Known rows, with every way that one mark hangs from another:
B(J(R) Z(C)): [-0.52  0.96  4.72  1.30  3.01  0.15 -1.45 -3.20 -0.30  1.88  3.54  1.97
 -1.35 -0.97  0.05 -2.22 -0.40 -3.20 -3.25  4.67  2.51  2.47  3.09]
R(J V(C H)): [-0.68 -2.20 -0.24 -3.13 -1.38  0.09 -0.59  2.32 -1.56 -0.84  2.03  1.85
 -0.70 -2.24  0.83 -2.23  3.13 -0.46 -2.80  4.58  1.91  1.35  0.71]
R(J V(B(Z) C H(W))): [ 1.62 -1.43 -0.52 -4.71 -0.91  0.62  0.93  1.41 -0.85 -1.18  1.89  1.24
 -0.37 -1.81 -3.50 -2.49  4.37  0.46 -2.12 -2.88  1.58  0.73 -0.15]
W(V(B(J Z) C R)): [ 1.12  1.19 -1.46 -5.04  0.48  1.90  0.01 -4.96 -1.30  2.07  3.37  2.96
 -1.09 -1.39 -6.45 -2.54  2.40  0.93 -1.55  0.84  0.29  1.20  1.38]
Z(B(J) C(V(H R))): [-2.25  1.00  3.32  0.19  4.33 -1.05 -1.07  0.64 -0.71  2.88  3.32 -0.02
 -1.69 -0.48 -4.48  3.56  0.80  0.03 -4.64  3.43  4.51  2.66 -0.96]
Z(B(J(R)) C): [ 0.57 -3.57  5.77  1.56  2.43 -0.76 -1.36 -2.67 -0.47  1.58  4.45  1.81
 -1.78 -0.98 -2.66 -0.20 -1.49 -3.20 -4.15  5.29  1.22  3.48  0.05]
T(Z(B(J))): [-0.74  1.62  4.37 -0.32  0.36  1.99 -0.97 -3.86  1.53  0.29  3.21  3.38
 -1.83  0.04 -1.92 -0.58  1.41  1.06 -4.53  8.98  0.53  2.69 -1.52]
V(B C R): [ 0.07 -1.13 -1.13 -4.78 -1.38  2.00  0.24 -2.48 -1.25  1.53  2.58  0.44
 -1.00 -1.34 -5.46 -3.17  0.42 -0.04 -0.01  4.51 -0.48  2.15  0.63]
Z(B(J)): [ 0.50 -2.64  4.39  0.21  1.55  1.19 -1.84 -4.29  1.15  1.26  3.73  2.81
 -1.35 -0.10 -3.23 -0.73  0.37  0.01 -3.67  7.23  0.25  2.97 -1.80]
V(H(J) R): [-2.87  0.99 -2.41 -1.31  0.66 -0.50 -1.00 -1.29  0.05  1.21  1.96 -2.71
 -1.05 -2.14  0.02 -0.90  1.46  1.37 -0.35  6.40  2.29  1.86  1.73]
B(J(R(V(H))) Z(C)): [-1.62  1.57  3.63  0.76  3.14 -0.79 -0.75  0.30 -0.36  1.37  3.28  1.65
 -1.73 -1.22 -0.59 -0.17  1.21 -2.34 -4.78  2.54  3.21  1.73  2.93]
H(V(C R(J)) W): [ 1.71 -4.88  1.56 -2.45 -1.36  1.42  1.76 -1.94 -0.66  0.78  1.32 -1.14
  0.17 -2.84  0.73 -5.08  2.03 -0.70  0.63 -2.76  0.64  1.14 -0.56]
C(V(B(J Z) H(W) R)): [-1.65  4.45  0.17 -1.88  3.49  0.54  0.42 -0.11  0.41  3.09  1.53 -1.09
 -0.88 -0.72 -6.20  0.69  2.82  2.86 -2.21 -0.99  2.86  0.79  0.04]
J(R(V)): [-1.67 -1.06  1.90  1.09 -0.78  0.01  0.10 -1.39 -0.07  1.03  2.82  0.32
 -1.28 -2.40  1.63 -3.30  0.60 -3.26 -3.68  6.64 -0.32  1.27  1.16]
V(B(Z) R(J)): [ 0.59  2.50 -0.96 -3.42  0.24  0.92 -1.10 -2.58  0.89 -0.49  2.46  0.67
 -0.91 -1.55 -4.58 -4.97  2.71 -0.47 -1.72  4.70  1.77  2.01  0.58]
H(W(V)): [ 0.23 -1.06  0.36  0.18  0.34  1.20  1.20 -6.68 -1.56  3.02  2.80 -0.11
 -0.56 -1.65  2.39 -2.93  1.78 -1.06 -1.66 -0.93 -0.47  0.75 -1.14]
H(J(R) V(B(Z(C))) W): [ 3.01 -4.10  1.82  0.43  1.91  0.11  1.90 -4.42  0.91  0.25  2.71 -3.51
 -0.22 -1.52 -2.68 -2.14  1.38 -2.64 -1.08 -5.42 -0.50 -0.12  1.08]
Z(C(V(B H(J) R))): [-2.22  2.01 -1.67 -1.11  3.27 -0.98 -0.71  0.02 -1.33  2.02  2.60 -3.40
 -1.11 -0.67 -4.21  2.42  1.70 -0.33 -2.43  3.46  3.11  1.04  0.80]
J(R(V(B C H(W)))): [ 0.10 -2.93  0.14 -2.50 -1.34 -0.25  2.11  1.23 -1.68  1.31  2.18 -0.29
 -1.08 -2.72 -2.89 -1.75  0.69 -0.82 -1.92 -1.07 -1.20  0.93  1.25]
R(J V(B C)): [ 1.90 -3.71 -0.03 -4.40 -1.92  1.15 -0.94 -0.18 -0.96 -1.63  2.71  2.44
 -0.58 -1.42 -4.30 -3.53  3.30 -1.18 -2.67  4.79 -0.41  1.24 -0.57]
V(B C H): [-0.38 -1.35 -1.56 -4.21 -0.31  1.54  0.51 -0.74 -1.62  1.75  2.44  1.34
 -1.08 -0.64 -4.97 -0.51  0.36  0.99 -1.37  3.49 -0.80  1.47  0.97]
Z(B(J(R)) C(V)): [-0.64 -1.52  5.82  2.30  3.62 -1.14 -1.30 -1.39 -0.55  2.36  3.92  0.88
 -1.43 -0.89 -2.83  1.52 -0.68 -3.00 -5.13  5.11  2.25  2.54 -0.28]

Rows:
[ 1.98 -0.72  1.93 -0.45  2.40  0.15  0.91 -5.73 -1.71  2.67  3.66  0.84
 -1.04 -1.53 -3.37 -2.23  1.11 -2.10 -2.66 -4.27 -0.06  0.98  0.74] | H(W(V(B(J(R) Z(C)))))
[ 1.91 -2.00 -0.19 -1.15  1.63  2.24  0.05 -5.32  2.65 -0.55  2.67 -1.10
 -0.29 -0.01 -4.13 -1.61  2.74 -0.23 -2.24  2.02 -0.93 -0.45  0.21] | H(J V(B(Z)))
[ 0.31  2.29  1.73 -2.48  2.82  1.27 -1.38 -3.50  0.11  1.59  3.55  1.07
 -1.59  0.22 -7.26 -1.45  1.27 -0.42 -2.40  3.26  2.32  2.48  0.88] | V(B(J Z(C)) R)
[-1.50  3.15  4.32  1.31  4.40  1.06 -1.81 -3.07 -0.14  2.44  3.23  1.57
 -0.83  0.70 -0.44  0.49  1.72 -1.73 -4.17  4.53  4.20  1.50  0.91] | B(J Z(C(V)))
[-2.33  4.62 -0.46 -1.24  1.78 -0.06  0.89 -0.45 -0.89  1.10  1.85 -3.41
 -1.22 -0.67 -2.08  2.01  2.92  1.19 -2.26  1.08  3.08  0.93  0.01] | T(Z(C(V(B H(J W) R))))
[-0.24 -1.54  0.00 -3.50 -2.10  0.66 -1.10 -1.15 -1.56  0.30  2.00  0.91
 -0.42 -2.78  0.64 -5.06  1.19 -1.02  0.23  6.49  1.94  2.81  1.26] | V(C R(J))
[-0.14  0.16 -0.13 -3.10  1.98  0.35  0.10 -1.06 -0.30  2.60  2.00 -0.72
 -1.49 -1.13 -7.49 -0.70  1.14  3.22 -0.48  0.18  0.43  2.07 -0.26] | V(B(J) H(W) R)
[ 2.44 -2.14  0.48 -1.32  2.00  1.14  1.59 -4.90  1.16  0.32  2.47 -4.01
 -0.28 -0.81 -4.08 -1.52  2.88 -0.74 -0.21 -5.88  1.17  0.24 -0.53] | H(J V(B(Z(C)) R) W)
[-2.06  4.40  1.44  0.09  2.44 -0.05 -1.10 -1.27 -0.55  1.15  2.58 -0.71
 -0.57 -1.09  1.61 -2.07  2.77 -3.03 -3.28  3.67  5.56  1.72  0.85] | B(Z(C(V(R(J)))))
[ 0.73  0.23  2.40 -0.88  3.51 -0.51  0.66 -1.06 -0.79  2.33  2.84 -0.01
 -1.42 -0.91 -5.27 -0.22  0.19 -0.39 -2.29 -2.98  1.40  1.73  2.04] | V(B(J(R) Z(C)) H(W))
[-1.87  2.31  5.11  1.54  2.69 -0.81  0.87  0.51 -0.55  1.94  2.71  0.25
 -1.82 -1.13 -1.00  2.49  0.69 -0.21 -5.09  1.74  2.96  2.14 -0.46] | T(Z(B(J(R)) C(V(H(W)))))
[-1.55 -0.38 -2.46 -2.53 -0.26  0.98  0.88 -2.85 -2.89  3.01  2.81  1.64
 -0.95 -1.96  1.27 -0.98  1.22 -0.03 -2.20  2.24  0.27  0.71  1.39] | W(V(C H))
[-0.20 -0.40  3.67 -0.98  0.19  1.07 -0.62 -1.32  0.13  0.76  2.89  3.27
 -1.00 -1.80 -0.56 -3.04  1.29 -1.48 -2.98  4.75  1.14  1.58  2.75] | B(J(R(V(C))) Z)
[-1.39 -2.57  0.98 -0.90 -1.52 -0.37  2.02  1.34 -1.89  1.63  1.98 -0.39
 -0.94 -3.26  1.89 -2.25  0.56 -1.55 -1.73  0.30  0.12  1.22  1.66] | J(R(V(C H(W))))
[ 0.17  1.88 -0.41 -1.42  3.51 -0.54  0.03 -2.85 -1.55  2.79  3.80  1.93
 -1.81 -1.39 -5.31 -0.02  1.06 -0.87 -4.46 -0.17  0.73  0.80  2.74] | W(V(B(J(R) Z(C)) H))
[ 2.35 -5.68  2.52 -2.35  0.40  1.93  0.53 -2.36  0.23  1.59  2.65  1.88
 -0.80 -1.16 -6.49 -2.45 -0.39 -0.63 -2.08  2.96 -2.93  0.65  1.50] | H(V(B(J(R)) C))
[ 0.21 -4.41  1.24  1.57  0.49  0.12  0.04 -3.65  1.44  0.45  2.28 -2.20
 -0.40 -2.34  1.18 -2.87  0.31 -2.27 -1.71  4.98 -1.29  0.19  1.92] | H(J(R) V)
[-1.37  1.88  3.88  0.35  0.42  1.39  0.18 -3.62 -0.16  0.38  3.73  1.53
 -1.88  0.28  0.41  0.10  0.96 -1.95 -4.94  6.17  1.96  2.74 -1.71] | T(Z(B C))
[-0.57 -1.31  0.24 -0.76 -0.08 -0.52  1.71  0.43 -0.56  1.38  2.32 -0.99
 -1.44 -2.42 -2.76 -1.83  1.17 -1.05 -3.11  0.07 -1.16  0.73  0.55] | J(R(V(B H(W))))
[ 2.39 -5.19  2.32 -3.11  0.69  3.04  0.08 -3.39  0.38  1.39  2.69  2.30
 -0.68  0.11 -6.95 -1.46  0.82  0.56 -2.02  2.94 -2.37  0.49 -0.05] | H(V(B(J) C))
[ 1.69  0.19 -1.94 -2.01  1.57  0.02  0.71 -6.74 -1.16  1.07  3.36 -2.62
 -0.59 -1.52 -2.60 -1.61  3.15 -0.77 -0.30 -4.89  1.57  0.76 -0.01] | H(J W(V(B(Z(C)) R)))
[ 2.11 -3.37 -2.77 -4.02 -1.11  0.57  0.94 -5.78 -1.93  1.22  2.69 -1.93
 -0.18 -2.47 -3.21 -2.55  2.41  0.93  1.56 -2.97 -0.66  0.89  0.15] | H(J W(V(B C R)))
[ 2.14 -1.14 -2.77 -4.15 -0.62  1.04  1.26 -6.20 -1.28  0.88  2.73 -1.68
 -0.05 -2.33 -2.71 -2.89  3.15  0.80  1.25 -4.46  0.39  0.65  0.59] | H(J W(V(B(Z) C R)))
[ 1.43 -1.39 -3.08 -5.41 -1.41  0.69 -0.16 -3.43 -2.34  0.74  2.98  1.62
 -0.77 -2.78 -4.51 -4.38  2.39 -0.47 -1.17  2.40 -0.27  1.34  0.73] | W(V(B C R(J)))
[-0.88  0.24  1.45 -0.30  2.94 -0.62  0.34  0.39 -0.42  3.27  1.73 -0.93
 -0.95 -1.47 -5.34  0.84  0.63  1.36 -2.85  1.38  0.02  0.65  0.55] | C(V(B(J(R)) H(W)))
[-2.83  3.78  0.48  1.05  3.69 -0.11 -0.85 -1.64 -0.43  1.59  2.60 -1.78
 -0.58 -0.15  1.92  1.69  2.42 -1.58 -3.27  2.76  4.87  0.83  1.64] | B(Z(C(V(H(J)))))
[ 0.79 -2.73 -0.73  0.14  0.33  0.30  0.08 -7.27 -0.95  1.47  2.89 -1.78
 -0.10 -1.89  2.52 -2.24  2.53 -0.25 -0.40 -0.24 -0.32  0.55 -0.48] | H(J W(V))
[-0.46 -0.71 -1.10 -5.44  0.57  1.11 -0.52  0.35 -1.34  2.19  2.29  1.45
 -1.47 -1.21 -8.46 -0.43  0.48  2.97 -0.37  4.30  0.47  2.33  1.72] | V(B(J) C H R)
